What can hang from each mark:
M: H L N
N: M
V: H
K: E
E: D H K
A: D
H: E G J V
D: A E

Every row comes from one small tree of marks. The marks that hang from a mark follow it in brackets, in alphabetical order. Every link used is in the known rows. Which tree was each row made from?
Known rows:
A{D{E{H{G J V}}}}: [-0.07 -0.17 -0.12  0.01 -0.12  0.10 -0.15  0.09  0.03  0.01 -0.02 -0.05
  0.14  0.02 -0.25  0.04  0.07  0.01  0.03  0.03  0.06  0.11 -0.21 -0.34]
E{D}: [-0.09 -0.09 -0.02  0.02  0.00  0.13 -0.09  0.10  0.05 -0.06 -0.05 -0.09
  0.07 -0.05 -0.05  0.01  0.05  0.01  0.12  0.01  0.03  0.10  0.03 -0.06]
H{E{D{A} K} G J V}: [-0.06 -0.14 -0.13 -0.11 -0.33  0.10 -0.19  0.22  0.07 -0.06 -0.09 -0.16
  0.08  0.18  0.01  0.07  0.01  0.04 -0.12  0.13  0.02  0.01 -0.38 -0.52]
N{M{H{E G J V} L}}: [-0.02 -0.16 -0.16  0.10 -0.14  0.07 -0.15  0.16  0.09  0.05 -0.02  0.03
  0.03  0.13 -0.17  0.13  0.05  0.02  0.04 -0.01  0.13  0.04 -0.19 -0.36]
A{D{E{H{G}}}}: [-0.08 -0.18 -0.07  0.02 -0.05  0.07 -0.12  0.07  0.03 -0.01  0.00 -0.05
  0.15 -0.02 -0.28  0.01  0.07  0.00  0.08  0.01  0.05  0.13 -0.15 -0.32]
E{D{A} H}: [-0.14 -0.15  0.10  0.02 -0.06  0.18 -0.11  0.09  0.04 -0.09 -0.06 -0.08
  0.13 -0.04 -0.10 -0.05  0.06  0.02  0.06  0.03 -0.01  0.18 -0.11 -0.25]
K{E{D{A}}}: [-0.11 -0.09 -0.03  0.03 -0.07  0.14 -0.12  0.11  0.04 -0.08 -0.10 -0.05
  0.09  0.03 -0.09 -0.02  0.01  0.04  0.09  0.03  0.00  0.04 -0.02 -0.12]
D{A E{H{G} K}}: [-0.15 -0.17 -0.02 -0.13 -0.12  0.10 -0.18  0.09  0.09 -0.08 -0.05 -0.09
  0.18  0.09 -0.35 -0.04  0.06  0.01 -0.02  0.03 -0.04  0.15 -0.20 -0.55]
H{E J}: [-0.01 -0.09 -0.14 -0.01 -0.11  0.03 -0.10  0.14  0.11  0.03  0.01 -0.08
  0.07  0.08 -0.07  0.06  0.06  0.03  0.03  0.06  0.05  0.09 -0.06 -0.25]
V{H{E G J}}: [-0.01 -0.02 -0.14 -0.04 -0.13  0.02 -0.14  0.12  0.06 -0.02 -0.08 -0.10
  0.07  0.09 -0.06  0.05  0.11  0.00 -0.04  0.08  0.00  0.05 -0.21 -0.45]
N{M}: [-0.07 -0.12 -0.16 -0.08 -0.03  0.02 -0.09  0.11  0.05  0.03  0.01 -0.04
  0.04  0.03 -0.21  0.01  0.13  0.01  0.17 -0.05  0.11  0.13  0.02 -0.15]
K{E{D{A} H{G J V}}}: [-0.10 -0.11 -0.06  0.02 -0.23  0.18 -0.20  0.13  0.03 -0.10 -0.08 -0.07
  0.13  0.10 -0.07  0.03  0.02  0.06  0.00  0.08 -0.01  0.03 -0.25 -0.32]
M{H{J} L N}: [ 0.03 -0.14  0.02  0.25  0.06  0.12 -0.13  0.07  0.13  0.11  0.06  0.10
  0.07  0.04 -0.21  0.09  0.07  0.01  0.10  0.00 -0.02  0.07  0.05 -0.09]
N{M{H{J}}}: [-0.04 -0.10 -0.11 -0.03 -0.05  0.08 -0.09  0.09  0.10  0.08  0.05  0.01
  0.02  0.02 -0.21  0.05  0.13  0.02  0.12 -0.05  0.07  0.13  0.00 -0.15]
M{H N}: [ 0.04 -0.11  0.02  0.17  0.04  0.06 -0.08  0.08  0.10  0.07 -0.01  0.02
  0.04 -0.02 -0.24  0.01  0.09  0.00  0.14  0.01 -0.03  0.10  0.05 -0.04]
N{M{H{E{D} J} L}}: [-0.07 -0.16 -0.04  0.08 -0.03  0.12 -0.11  0.13  0.12  0.06  0.05  0.07
  0.05  0.03 -0.10  0.10  0.04  0.03  0.09 -0.03  0.11  0.10 -0.05 -0.25]
A{D{E}}: [-0.08 -0.18 -0.09  0.02  0.01  0.07 -0.10  0.07  0.05  0.02 -0.03 -0.03
  0.11 -0.04 -0.30  0.01  0.06  0.00  0.11 -0.01  0.06  0.12 -0.03 -0.18]
N{M{H{G J V} L}}: [-0.04 -0.15 -0.16  0.10 -0.10  0.09 -0.16  0.12  0.08  0.04  0.00  0.04
  0.02  0.11 -0.20  0.12  0.09  0.02  0.06 -0.04  0.11  0.04 -0.13 -0.27]
M{H{E J} L N}: [ 0.04 -0.16  0.03  0.25  0.01  0.08 -0.12  0.12  0.15  0.11  0.05  0.10
  0.08  0.06 -0.15  0.10  0.03  0.01  0.06  0.04  0.01  0.06 -0.03 -0.20]
H{E G J}: [ 0.03 -0.09 -0.21 -0.03 -0.20  0.00 -0.14  0.15  0.09  0.00 -0.01 -0.11
  0.06  0.13 -0.06  0.09  0.07  0.04  0.00  0.09  0.04  0.04 -0.19 -0.39]
M{H{G J V} L N}: [ 0.07 -0.14 -0.07  0.28 -0.07  0.11 -0.20  0.11  0.09  0.08 -0.03  0.06
  0.05  0.12 -0.21  0.13  0.06  0.01  0.03  0.03 -0.01  0.00 -0.14 -0.20]
D{E{H{G V}}}: [-0.06 -0.12 -0.14  0.01 -0.10  0.09 -0.21  0.09  0.06 -0.07 -0.10 -0.08
  0.16  0.05 -0.29  0.04  0.05  0.02  0.03  0.03  0.05  0.10 -0.15 -0.37]
N{M{H L}}: [-0.07 -0.15 -0.07  0.10  0.05  0.08 -0.08  0.10  0.08  0.04  0.03  0.07
  0.04  0.03 -0.23  0.06  0.09  0.01  0.15 -0.08  0.11  0.10  0.03 -0.14]

Write each row's tree:
[-0.06 -0.15 -0.11  0.00 -0.09  0.06 -0.11  0.15  0.12  0.03  0.10  0.04
  0.06  0.12 -0.15  0.11  0.07  0.02  0.06 -0.02  0.10  0.06 -0.14 -0.39] -> N{M{H{E{K} G J} L}}
[-0.09 -0.08 -0.12  0.06 -0.08  0.11 -0.14  0.14  0.02 -0.11 -0.04 -0.04
  0.15  0.07 -0.12  0.02  0.05  0.04  0.09  0.04  0.05  0.03 -0.08 -0.15] -> K{E{H{V}}}
[ 0.05 -0.10 -0.26  0.01 -0.28  0.01 -0.18  0.19  0.06 -0.01 -0.11 -0.14
  0.05  0.17 -0.06  0.11  0.05  0.03 -0.06  0.11  0.08  0.00 -0.29 -0.40] -> H{E G J V}
[-0.03 -0.13 -0.08  0.25 -0.01  0.16 -0.14  0.11  0.11  0.02 -0.04  0.05
  0.07  0.09 -0.16  0.11  0.05  0.01  0.02 -0.01  0.04  0.02 -0.02 -0.09] -> M{H{J V} L}
[-0.07 -0.16 -0.09  0.13  0.00  0.09 -0.12  0.13  0.07  0.03 -0.02  0.06
  0.04  0.06 -0.23  0.07  0.07  0.00  0.12 -0.07  0.12  0.07 -0.03 -0.15] -> N{M{H{V} L}}
[-0.11 -0.10 -0.03  0.00 -0.17  0.17 -0.16  0.10  0.04 -0.09 -0.03 -0.06
  0.14  0.06 -0.06  0.01  0.03  0.06  0.03  0.07 -0.03  0.06 -0.19 -0.33] -> K{E{D{A} H{G J}}}
[ 0.04 -0.08 -0.15  0.12 -0.15  0.10 -0.15  0.11  0.09  0.00 -0.07 -0.06
  0.03  0.09 -0.17  0.09  0.08  0.02  0.00  0.03  0.00  0.02 -0.15 -0.20] -> M{H{G J V}}
[ 0.02 -0.17 -0.02  0.23 -0.06  0.06 -0.15  0.18  0.10 -0.01 -0.02  0.04
  0.09  0.14 -0.15  0.11  0.00 -0.01  0.01  0.05  0.02 -0.03 -0.22 -0.34] -> M{H{E{K} G V} L N}
[-0.06 -0.06 -0.13  0.03 -0.09  0.07 -0.13  0.11  0.03 -0.12 -0.01 -0.05
  0.15  0.07 -0.13  0.03  0.07  0.04  0.10  0.04  0.02  0.03 -0.11 -0.24] -> K{E{H{G}}}
[ 0.05 -0.15 -0.04  0.32 -0.02  0.08 -0.17  0.11  0.07  0.02 -0.08  0.05
  0.05  0.09 -0.24  0.10  0.04  0.00  0.06  0.01  0.01 -0.02 -0.12 -0.17] -> M{H{G V} L N}
[ 0.00 -0.10 -0.21  0.03 -0.19  0.05 -0.15  0.19  0.08  0.02 -0.08 -0.11
  0.07  0.13 -0.05  0.07  0.04  0.03 -0.02  0.09  0.09  0.04 -0.16 -0.25] -> H{E J V}
[-0.02 -0.12 -0.11 -0.03 -0.15  0.07 -0.11  0.13  0.10  0.05  0.01 -0.02
  0.01  0.04 -0.12  0.08  0.07  0.03  0.08  0.01  0.09  0.10 -0.15 -0.32] -> N{M{H{E{D} G J}}}
[-0.10 -0.20  0.01  0.11 -0.02  0.12 -0.09  0.13  0.10  0.03 -0.03  0.06
  0.04  0.03 -0.17  0.04  0.02  0.01  0.09 -0.04  0.10  0.11 -0.08 -0.28] -> N{M{H{E{D{A}}} L}}
[-0.07 -0.10 -0.09 -0.09 -0.14  0.05 -0.11  0.18  0.07 -0.13  0.00 -0.14
  0.09  0.08  0.01  0.04  0.02  0.02  0.02  0.08  0.04  0.02 -0.22 -0.41] -> H{E{D K} G}
[-0.06 -0.17 -0.06  0.10  0.01  0.06 -0.08  0.13  0.10  0.03  0.03  0.07
  0.05  0.05 -0.19  0.07  0.05  0.01  0.12 -0.05  0.13  0.09 -0.03 -0.24] -> N{M{H{E} L}}
[-0.03 -0.16 -0.11  0.06 -0.25  0.06 -0.17  0.20  0.03 -0.09 -0.23 -0.16
  0.04  0.11 -0.06  0.04 -0.02  0.02 -0.04  0.10  0.05  0.01 -0.34 -0.42] -> H{E{D{A}} G V}
[-0.11 -0.16 -0.10 -0.09 -0.12  0.11 -0.14  0.11  0.04 -0.02  0.06 -0.07
  0.17  0.04 -0.24  0.03  0.08  0.01  0.02  0.03  0.04  0.10 -0.23 -0.39] -> A{D{E{H{G J V} K}}}
[-0.05 -0.06 -0.17  0.02 -0.18  0.10 -0.17  0.13  0.02 -0.09 -0.03 -0.06
  0.14  0.13 -0.10  0.07  0.07  0.05  0.04  0.07  0.03  0.00 -0.17 -0.28] -> K{E{H{G J V}}}
[-0.11 -0.14  0.06  0.01 -0.13  0.15 -0.14  0.09  0.03 -0.10 -0.08 -0.11
  0.12  0.00 -0.10 -0.03  0.06  0.02  0.04  0.05 -0.02  0.14 -0.21 -0.37] -> E{D{A} H{G}}
[-0.14 -0.17 -0.09 -0.15 -0.21  0.13 -0.23  0.11  0.09 -0.05 -0.05 -0.10
  0.17  0.15 -0.32 -0.01  0.07  0.02 -0.08  0.06 -0.03  0.12 -0.27 -0.58] -> D{A E{H{G J V} K}}
[-0.06 -0.10 -0.13 -0.05 -0.22  0.07 -0.15  0.23  0.04 -0.14 -0.08 -0.17
  0.08  0.12  0.01  0.07 -0.01  0.01 -0.03  0.10  0.07 -0.01 -0.32 -0.42] -> H{E{D K} G V}
[ 0.02 -0.16  0.01  0.32  0.05  0.11 -0.14  0.11  0.09  0.05 -0.06  0.08
  0.07  0.06 -0.23  0.08  0.04 -0.01  0.09  0.00  0.02  0.03 -0.01 -0.05] -> M{H{V} L N}
[-0.07 -0.17 -0.12  0.07 -0.09  0.05 -0.12  0.18  0.08 -0.02  0.02  0.02
  0.05  0.13 -0.17  0.10  0.04  0.01  0.05 -0.02  0.13  0.03 -0.19 -0.37] -> N{M{H{E{K} G V} L}}
[-0.09 -0.07 -0.08  0.04 -0.14  0.15 -0.17  0.14  0.00 -0.15 -0.08 -0.07
  0.15  0.05 -0.04  0.04  0.01  0.05  0.07  0.06  0.04  0.00 -0.18 -0.23] -> K{E{D H{G V}}}
[-0.14 -0.18 -0.06 -0.10 -0.16  0.10 -0.21  0.11  0.07 -0.09 -0.10 -0.11
  0.18  0.13 -0.34 -0.03  0.05  0.01 -0.05  0.04 -0.02  0.12 -0.25 -0.55] -> D{A E{H{G V} K}}
[-0.11 -0.02 -0.03 -0.13 -0.06  0.11 -0.11  0.15  0.09 -0.06  0.01 -0.08
  0.11  0.04  0.05  0.03  0.09  0.00 -0.03  0.07 -0.01  0.09 -0.15 -0.38] -> V{H{E{D K} J}}
[-0.09 -0.04 -0.03 -0.13 -0.17  0.09 -0.15  0.15  0.07 -0.07 -0.06 -0.12
  0.09  0.10 -0.01  0.02  0.09  0.00 -0.08  0.09 -0.05  0.07 -0.30 -0.55] -> V{H{E{D{A} K} G J}}
[-0.08 -0.05 -0.11  0.00 -0.07  0.11 -0.12  0.10  0.06 -0.06  0.05 -0.02
  0.15  0.06 -0.10  0.03  0.08  0.05  0.09  0.04  0.02  0.07 -0.04 -0.18] -> K{E{H{J}}}
[-0.09 -0.07 -0.13 -0.15 -0.20  0.10 -0.17  0.16  0.06 -0.10  0.10 -0.12
  0.15  0.14 -0.09  0.05  0.12  0.02 -0.02  0.07  0.01  0.07 -0.25 -0.41] -> E{H{G J V} K}
[-0.11 -0.18 -0.04  0.02  0.00  0.09 -0.10  0.07  0.04  0.00  0.00 -0.03
  0.16 -0.05 -0.28  0.00  0.06  0.00  0.10 -0.01  0.06  0.15 -0.08 -0.25] -> A{D{E{H}}}
[-0.06 -0.17 -0.08  0.13 -0.09  0.09 -0.13  0.17  0.07 -0.01 -0.06  0.03
  0.03  0.08 -0.12  0.11  0.01  0.01  0.06 -0.02  0.14  0.04 -0.19 -0.32] -> N{M{H{E{D} G V} L}}
